Known rows, with every step that occurs:
mobu/bizo: -6, -24, -1, -2, 12, 14, 11, -2, 12, 1, -7, -8, -27, 2, -6, -12, 19, 10, -17, 21, 25, -15, 26, -20, -8, -17
zusez/mobu/kufa: 27, 34, 46, 48, 21, 20, 23, 13, 16, -23, -16, 9, -9, -19, 39, 56, -6, 25, 19, -30, -22, -6, -22, -3, -24, 24
nobi/bizo: 28, 20, -24, 12, 15, 10, 11, 9, 41, -34, -37, -7, 48, 47, -3, -9, -27, -25, 23, 53, 2, -26, 15, 21, 13, 6
kufa/nobi: 26, -12, -9, -40, 11, 7, 3, 1, 1, -6, -11, 14, 16, 47, 30, 8, -34, -13, 29, -1, -37, -22, -26, 13, 6, -15
bizo/sofep/zusez: -6, 7, -3, -23, -20, -27, -29, -15, 0, 6, 10, 38, 38, 6, 8, -44, -10, -17, -20, 38, 9, 24, 5, -12, 38, -14
nobi/netuful/sofep/zusez: -45, -42, -53, 37, -14, -11, -22, -14, -17, -5, 24, -23, 10, 42, -60, -15, 12, -33, 44, 12, 20, 31, -26, -37, 35, 0
bizo/sofep/zusez/mobu: 0, 12, 24, -14, -20, -30, -11, -22, 20, 28, 13, 54, 19, -40, 26, -29, 19, -8, -40, -12, 7, 39, 12, 11, 32, 1
zusez/mobu/bizo/nobi: -11, -20, 54, 29, 30, 13, 30, -10, -3, 24, 4, -24, -65, -50, -17, -17, 49, -5, -32, -40, 23, -14, 37, -12, -16, -15
mobu/zusez/sofep: -34, 16, 28, 8, 19, -22, -49, 28, -32, -19, 12, 4, 17, 45, 9, 12, -29, 11, 18, 42, 0, 11, 91, -21, -8, 6
mobu/kufa/nobi/bizo/sofep/zusez: 40, 35, -47, -57, -34, 15, -14, 26, -4, -26, 4, 2, 98, 22, 42, -19, -47, -7, -10, 25, -70, -30, -83, 49, 10, 6
netuful/sofep/zusez/mobu/bizo/nobi: -21, -66, 6, 46, 0, -15, -14, -17, 22, 42, -7, -51, -34, -82, -100, -26, 101, -11, -24, -49, 23, 18, 30, -29, 25, 3
kufa/mobu: 29, 37, -32, 15, 16, -9, 10, 8, 16, -32, -44, -22, -6, 6, -9, 18, -35, 0, 37, 40, 53, 8, 36, -28, -5, 17
mobu/kufa: 19, 28, 15, 40, 22, 24, 6, 18, -5, -53, -13, -6, 11, 25, 27, 38, -32, 19, 42, 16, -16, -22, -27, -28, -15, 6
mobu/bizo/nobi: -20, -25, 20, 22, 29, 15, 9, -7, -24, 1, 6, -42, -45, -4, -33, -31, 20, -16, -2, 8, 25, -31, 33, -37, -10, -31
zusez/mobu/bizo/nobi/kufa: -13, -17, 77, 21, -2, 4, 3, -37, -25, 54, -15, 25, -80, -70, -20, -16, 46, 4, -30, -58, 19, -13, 28, -32, -34, -49
kufa/nobi/netuful/sofep/zusez: -31, -57, -69, -20, -27, 0, -20, -11, -30, 8, 34, -20, 23, 53, -31, -7, 0, -33, 40, -14, -29, 19, -67, -2, 30, -10
kufa/nobi/bizo/sofep/zusez/mobu: 38, 19, -22, -77, -35, -9, -2, -2, 39, 35, 2, 37, 75, -20, 39, -36, -6, -29, -48, -13, -53, 0, -31, 85, 25, 1
sofep/zusez/mobu/bizo: 0, -34, 3, -8, -18, -12, 9, -26, 24, 48, -12, -7, -40, -77, -16, -11, 67, -3, -62, -8, 22, 8, 18, 5, -3, -10
zusez/sofep: -4, 35, 23, 28, -11, 7, -21, 1, -6, -25, -7, -4, 53, 52, 10, 17, -24, -9, 31, 52, -12, 1, 21, -30, 6, 17
bizo/sofep: 3, 17, 22, -8, 12, -9, 0, 6, 6, -22, 19, 50, 29, 41, 34, -37, -35, 2, 1, 21, 6, 11, 21, -16, 25, -5
nobi/bizo/sofep/zusez/mobu/kufa: 31, 52, 5, 7, -23, 5, 2, 12, 34, -12, -1, 15, 63, -36, 31, -8, -7, 4, -33, 2, -29, -4, -31, 46, 5, 31
nobi/netuful: -38, 3, -5, 17, 15, 20, 27, -7, -37, -16, 39, 2, -15, 70, 22, -2, -39, -24, 36, 17, 20, 0, -13, -19, -12, -16
bizo/mobu: 4, 21, 25, -1, 14, -5, -11, -17, 24, -11, -31, 14, -7, 54, -8, 42, 8, 16, 15, 59, 8, -13, 7, 22, 2, 10
mobu/kufa/nobi/netuful/sofep/zusez: -26, -35, -64, 8, -29, 22, -14, 16, -42, -22, 34, -39, 27, 46, -15, 28, -18, -6, 57, -27, -49, 2, -112, -8, 1, 9
sofep/zusez: 9, -8, -15, 1, -10, -18, -25, -24, 3, 4, -29, -6, 14, -6, -19, -7, 12, -28, 8, 47, 11, 8, 1, -17, 25, -13
zusez/mobu/kufa/nobi: 43, 16, 30, -8, 10, 31, 27, 21, 5, -14, -6, 10, 1, -4, 63, 65, -20, 24, 21, -57, -67, -22, -61, 25, -27, 12

Rows:
-18, 54, 14, -3, -23, -43, -64, 9, -52, -1, -34, 20, -7, -6, -7, 20, -47, 31, 21, 34, 38, 24, 99, -45, -34, 0
nobi/kufa/mobu/zusez/sofep
18, 38, -11, -13, 7, 1, 9, 19, 37, -30, -3, 33, 70, 49, 26, -49, -43, -12, -3, 44, -2, -12, 18, 22, 28, 5
nobi/bizo/sofep
-10, -18, -7, 29, 7, 36, 34, 31, -15, -19, 43, -5, 2, 41, 27, 58, -17, 21, 52, -90, -57, 1, -86, 12, -17, 30
zusez/mobu/kufa/nobi/netuful/sofep
-5, 13, -56, -40, -35, -29, -4, -2, -1, 15, 0, -16, -3, -56, -23, -52, 6, 10, -61, 40, 69, 22, 31, -21, 5, 7
kufa/mobu/bizo/sofep/zusez
39, 5, 6, -23, -23, 14, -3, -3, -5, 14, -17, -1, 11, -42, 39, 51, 5, 6, 1, -40, -65, -11, -75, 29, -14, 8
sofep/zusez/mobu/kufa/nobi
48, 49, 7, -37, -4, 30, 33, 40, 30, -21, 10, 33, 72, 13, 81, 10, -48, 20, -13, -38, -77, -31, -60, 72, -14, 26
zusez/mobu/kufa/nobi/bizo/sofep
15, -33, -8, 44, -7, -29, -25, -19, 55, 16, -31, 1, 12, -40, -59, 8, 66, -8, 10, -25, 0, 45, 15, -13, 48, 23
netuful/sofep/zusez/mobu
-28, -12, -14, 73, -15, 12, 7, 3, -9, -11, 27, -25, -5, -11, -27, 39, 20, 4, 34, -52, -9, 29, -63, -15, 1, 34
nobi/netuful/sofep/zusez/mobu/kufa
2, -19, 28, 5, 16, 7, 32, -8, 33, 25, -5, 10, -51, -43, 10, 1, 44, 16, -45, -27, 17, -2, 32, 0, -19, -2
zusez/mobu/bizo
-2, 11, 55, 32, 4, -3, -28, -32, -47, 6, -32, 28, -27, 3, -21, -10, -13, -23, 44, -3, 8, -12, 13, -53, -1, -55
bizo/nobi/kufa
-62, -61, 18, 66, 28, 19, 37, -2, -22, 21, 55, -43, -68, -6, -58, -24, 53, -7, 4, -78, 27, 7, 10, -29, -7, -1
zusez/mobu/bizo/nobi/netuful/sofep
12, 46, 32, 24, 14, 18, -7, 5, 4, -42, -26, -7, -6, 46, 5, 76, -6, 46, 29, 45, -13, -29, -36, 15, -24, 31
bizo/mobu/kufa
-4, 4, -19, 23, 25, 3, 22, 2, -20, -14, -22, -74, -52, -35, -48, -18, 0, -2, 3, 18, 72, -15, 47, -46, -24, 0
kufa/mobu/bizo/nobi
-7, -63, -17, 21, -18, -22, -10, -15, 53, 40, -20, -14, -20, -73, -79, -11, 96, 12, -40, -36, 15, 31, 22, -10, 26, 16
netuful/sofep/zusez/mobu/bizo
55, 27, -27, -23, -23, 24, 9, 8, 30, -2, -33, -21, 55, -29, 27, 36, -4, -15, -7, -10, -74, -33, -78, 68, -12, 22
sofep/zusez/mobu/kufa/nobi/bizo
-1, 17, -28, -11, 41, -37, -14, 29, -8, -30, -22, -12, -39, -8, -9, 14, -41, 21, 20, 29, 64, 23, 107, -20, -17, 5
kufa/mobu/zusez
27, 20, 19, -47, -32, 3, -4, 9, -7, 14, 26, 36, 38, -33, 68, 12, -15, 15, -24, -49, -63, 7, -73, 36, -1, 5
bizo/sofep/zusez/mobu/kufa/nobi
11, 6, -16, -87, 20, -12, -28, 24, 13, 0, -20, 6, 14, 65, 7, 28, -25, 20, -7, 47, -29, -37, 32, 101, -14, 4
kufa/nobi/bizo/mobu/zusez
-49, -1, 18, 42, 32, 22, 24, -10, -71, -18, 48, -30, -29, 64, -1, -18, -38, -46, 54, 4, 26, -17, -9, -35, -11, -29
bizo/nobi/netuful
-6, -7, 44, -19, 5, 1, 30, 5, 27, 30, 37, 52, -21, -33, 38, -37, 25, 28, -72, -38, 17, 15, 36, 6, -3, -3
zusez/mobu/bizo/sofep
-18, -52, -41, -11, -26, -2, 3, -14, -5, 35, 33, -3, 6, 10, -17, 7, 24, -25, 18, -61, -30, 31, -58, 23, 20, 5
kufa/nobi/netuful/sofep/zusez/mobu
-19, -16, -23, -38, 1, 26, 30, -4, -44, -3, 48, 6, -3, 83, 54, 4, -55, -28, 34, -2, -28, -17, -58, 17, -14, -30
kufa/nobi/netuful
-16, -10, 11, -28, 2, 2, 9, 10, 6, 3, 33, 36, -7, 7, 22, -53, -1, 21, -44, 10, 23, 1, 26, -17, 5, -15
mobu/bizo/sofep
-15, -35, 30, 19, 1, -4, 1, -38, -7, 51, -3, -40, -55, -85, -45, -24, 73, -29, -45, -26, 28, -7, 25, -9, -1, -21
sofep/zusez/mobu/bizo/nobi
-20, -25, -15, -39, -31, -16, -12, -13, -2, 26, 27, 20, 2, -26, -4, -64, 25, 4, -66, 30, 23, 11, 14, -13, 18, -25
mobu/bizo/sofep/zusez
11, 8, -43, -3, 3, -1, 26, 4, 16, -14, -29, -42, -38, -27, -24, -3, -2, 21, -15, 32, 70, -5, 41, -29, -22, 8
kufa/mobu/bizo
0, 23, -1, -12, 6, -47, -38, 7, -31, 2, -46, 35, -58, -26, -14, 11, -44, 29, 21, 8, 59, 21, 90, -37, -23, -32
nobi/kufa/mobu/zusez
-5, 21, 2, -28, 33, -22, -30, 18, 27, -17, -28, 4, 1, 50, -18, 22, -7, 21, -5, 76, 18, -22, 73, 69, -5, 14
nobi/bizo/mobu/zusez
